Every row comes from one small tree of marks. Brackets hold a mark, then the marks that hang from it, in the order of their numbers. Every link used is in the known rows. Which tree was each row made from?
Known rows
(J340 J722): 36.8,16.6,14.8,-20.8,16.3,-9.3,0.0,13.7,10.6,50.9,21.6,42.2,21.9,-37.2,17.2,16.7,25.6,3.4,-9.6,14.0,-24.8
(J725 (J662 (J520 J703) J722)): 22.3,-21.4,-1.9,34.6,33.4,22.5,-2.7,-11.7,6.0,5.8,0.5,-18.1,-25.5,10.6,-11.8,40.5,-47.6,0.9,22.3,15.5,33.9
(J134 J703 J705): -39.9,18.5,-15.2,19.1,6.1,-6.1,-2.1,-63.7,-6.1,37.1,-33.1,24.9,22.9,-24.1,12.0,-29.3,-15.8,73.0,-14.3,-9.7,33.1
(J705 (J134 (J703 J520)) (J725 (J662 J722))): -8.4,12.4,9.5,33.9,3.9,46.2,5.8,-22.1,-4.9,-39.1,13.2,-66.6,-14.5,12.3,8.4,-31.8,-46.8,-45.8,12.8,-37.6,32.4
(J722 (J340 J134) J703): 2.9,18.7,1.6,-37.1,-40.5,-45.4,-3.4,69.5,2.7,-53.5,16.1,31.0,-29.4,55.6,-9.8,-5.1,40.2,10.3,11.0,31.2,-41.4
(J134 J340 (J703 J520) (J705 (J725 J662))): -63.3,30.8,-16.8,34.6,-6.0,9.7,12.7,-69.4,4.9,5.4,-71.3,-50.5,14.0,-29.7,-30.3,-56.6,-55.7,40.3,-3.1,-80.2,81.3
(J340 (J134 J705) (J722 (J662 J520) J703)): 5.1,-29.5,3.1,-30.3,-7.3,1.0,-32.1,-4.2,24.7,34.1,8.1,21.3,-3.8,7.3,-11.2,33.1,22.9,17.3,-18.5,43.4,-52.9
(J722 J340): 6.2,17.0,-7.4,-25.7,-6.9,-38.9,17.1,59.5,-18.3,-36.5,-5.0,39.1,1.6,15.3,7.1,-20.9,39.7,3.8,7.5,5.9,-12.8
(J662 (J520 J703) (J722 (J340 (J134 (J705 J725))))): 25.3,-36.4,-6.3,-1.4,-12.6,6.0,18.2,12.6,-27.3,-42.1,48.7,-42.4,-15.5,22.4,-2.4,19.5,-44.2,-11.7,18.1,7.3,31.8
(J705 (J134 (J340 J722))): 6.0,10.5,25.8,15.0,16.7,-17.7,22.5,21.5,-2.5,23.8,12.1,-8.1,26.6,-38.8,16.9,-16.6,50.3,-53.8,-28.7,-38.9,1.9
(J722 (J703 J520)): 5.9,50.5,-22.6,2.0,-32.2,8.9,-4.4,-9.5,-19.5,2.2,-11.1,8.9,8.1,27.2,15.3,34.0,-20.0,9.7,33.2,19.7,-40.5
(J705 (J134 (J340 J722)) (J725 J662)): -3.3,10.0,43.8,10.1,36.5,6.5,18.5,32.9,9.5,-3.0,8.0,-37.4,-18.0,-28.1,5.1,-46.5,-3.7,-80.4,-22.1,-53.6,24.9
(J662 J520 (J722 (J340 J134))): 31.4,-40.6,-5.8,-13.1,-20.4,11.9,9.8,3.8,-12.0,-37.7,41.1,-15.4,-7.9,25.8,-4.4,34.8,-10.9,-0.1,35.2,-17.8,18.7
(J722 (J340 (J134 J705)) (J662 J520) J703): -22.2,-27.3,-26.1,-41.2,-31.8,-19.6,-24.5,38.4,-14.8,-62.6,-4.8,7.9,-39.1,90.0,-20.5,5.8,26.5,17.4,-2.1,31.3,-61.3
(J662 J520 J722): 32.7,-24.1,-7.1,8.3,0.4,35.5,9.3,-36.9,-22.7,9.9,39.1,-12.1,6.8,2.3,20.9,49.4,-39.8,1.6,35.5,-23.7,23.4
(J705 (J134 (J703 J520)) J725): -4.6,37.2,-0.6,13.6,-3.9,23.3,15.7,-20.2,-27.4,-35.6,19.8,-43.1,-3.9,-13.3,24.1,-40.7,-26.4,-47.0,3.4,-30.8,-0.8
(J725 (J662 (J722 J703))): 2.7,-2.4,11.1,25.6,13.9,18.5,-10.3,5.8,15.2,10.4,-8.6,6.5,-11.5,35.8,4.7,23.3,-22.5,6.8,22.9,10.7,24.4
(J340 (J134 J705)): -11.0,-7.7,-2.7,1.1,2.9,-21.5,4.3,1.3,1.8,16.5,-39.2,51.2,19.6,-35.7,11.0,1.3,22.5,12.6,2.2,41.6,-2.3
(J340 (J722 J703)): 31.9,28.5,19.0,-25.8,-0.5,-7.4,-11.8,15.4,15.2,50.4,38.5,31.9,5.9,-6.3,15.3,24.6,14.5,10.7,-8.9,17.8,-40.4
(J725 J662): 1.7,9.3,1.7,18.8,38.7,-2.3,-5.2,10.2,15.2,14.5,-44.0,36.9,-14.2,-8.8,-3.1,8.1,-1.0,6.9,13.6,21.9,8.0
(J340 (J134 J705) J722): 14.3,-16.3,17.9,-20.2,5.8,-15.1,-7.3,5.8,32.7,52.0,-6.8,43.8,27.4,-50.3,-0.2,13.8,34.7,14.2,-15.9,37.7,-13.5
(J340 (J134 (J705 J725)) (J722 (J662 (J520 J703)))): 12.4,-32.9,2.3,-27.2,13.2,-1.0,-14.2,6.7,8.0,18.5,9.8,9.8,-2.5,-25.1,-7.6,8.8,6.7,-8.9,-27.2,49.1,-33.9

Which tree is each row?
-57.0,30.4,-29.2,38.1,-19.4,-6.3,15.4,-76.6,-3.7,24.4,-67.6,-28.8,45.8,-38.4,-22.2,-34.8,-18.3,58.8,-6.7,-69.8,65.1
(J134 J340 (J703 J520) J705)
-41.3,26.2,-6.4,6.5,7.0,4.3,3.2,-55.8,-14.7,19.7,-19.4,8.8,5.7,-24.0,19.0,-51.9,-45.5,50.7,-11.5,-20.9,39.5
(J134 J703 (J705 J725))
-12.3,25.9,-41.9,-0.8,-28.6,14.3,-19.8,0.0,-36.1,-23.2,-20.8,5.9,7.3,65.9,14.9,27.5,3.0,-1.8,14.4,39.4,-73.8
(J722 J662 (J703 J520))
-17.8,20.4,9.5,32.1,7.8,-20.5,20.1,-10.8,-8.4,-1.0,9.7,-18.7,11.0,-28.4,6.4,-36.6,38.7,-22.7,-26.8,-52.5,19.8
(J705 (J134 J340 J703))
39.1,-35.8,-9.6,0.5,-15.1,-3.1,16.2,19.0,-22.0,-44.8,55.0,-34.6,-15.4,25.7,-7.9,35.3,-23.3,-9.7,21.1,14.7,18.1
(J662 (J520 J703) (J722 (J340 J134)))
1.9,8.8,9.0,-5.9,13.5,-29.0,13.8,23.8,-2.2,26.9,-2.5,17.6,25.1,-33.1,-1.1,-14.0,48.3,-16.5,-30.5,-31.7,-1.4
(J134 (J340 (J722 J662)))
15.3,-6.5,10.3,-4.6,17.7,13.5,8.7,26.5,-6.9,-43.5,17.9,-20.7,-46.7,11.2,-4.0,-10.4,-54.6,-32.5,21.9,5.9,25.0
(J705 (J725 (J662 (J520 J703) (J722 (J340 J134)))))
-9.0,-6.1,-4.7,-25.3,-14.3,-43.5,11.4,55.3,-3.3,-36.2,-26.3,41.9,5.3,6.1,-4.3,-23.0,45.4,12.0,2.3,23.4,-5.3
(J722 (J340 (J134 J705)))
26.5,-22.5,5.7,-28.0,4.3,-17.5,-15.9,32.7,19.0,10.8,14.7,45.5,9.3,-20.3,-4.3,17.8,66.5,-12.4,-20.6,55.2,-58.0
(J340 J134 (J722 J662))
-8.9,-25.4,-2.1,-14.4,-1.3,-11.5,-25.0,-17.5,29.6,26.5,-1.9,28.5,15.2,-18.9,-16.2,-6.5,45.1,38.2,-36.8,36.1,-25.9
(J340 (J134 J703 J705) (J722 J662))
-2.1,-14.6,-8.2,-21.4,-24.5,4.8,-28.8,0.8,21.5,24.9,-15.2,13.8,22.6,10.1,-10.1,29.4,27.5,12.8,-11.6,52.4,-55.8
(J340 (J134 J705) (J722 J662 (J703 J520)))
-37.8,1.8,10.9,0.2,5.6,-18.0,3.6,-4.8,1.8,60.2,-33.1,7.8,38.3,-16.3,4.2,-20.7,19.1,15.0,-40.9,-36.0,19.2
(J134 (J340 (J722 J662 J703)) J705)
-17.9,38.7,5.7,20.3,-6.5,7.8,28.1,-14.8,-23.9,-36.5,12.4,-61.1,-0.7,-25.1,9.3,-57.1,-15.9,-55.3,-7.9,-70.8,24.9
(J705 (J134 J340 (J703 J520)) J725)
-0.4,-32.4,3.6,9.4,4.6,21.1,-16.6,-3.4,23.7,-10.7,-11.8,-15.3,-33.4,47.3,-25.0,31.4,-34.5,20.4,29.4,-2.9,29.6
(J725 (J662 J520 (J722 (J340 (J134 J705)) J703)))
-2.2,-3.5,19.1,24.1,22.1,42.4,1.3,-26.7,-1.1,-30.3,36.0,-61.6,-40.8,8.5,6.4,-28.8,-52.3,-41.2,5.8,-46.0,35.0
(J705 (J134 J703) (J725 (J662 J520 J722)))
16.2,-24.3,0.1,24.3,29.4,31.9,-7.4,-22.9,13.8,11.2,-9.9,-6.2,-19.4,10.7,-7.9,39.7,-40.0,7.9,32.5,-7.4,33.5
(J725 (J662 J520 J722))
22.2,-2.1,-8.6,-27.2,-28.7,-1.1,-27.7,19.5,21.5,2.2,13.7,16.9,5.4,16.0,-14.2,38.1,43.0,-5.1,-2.6,57.0,-78.1
(J340 J134 (J722 J662 (J703 J520)))
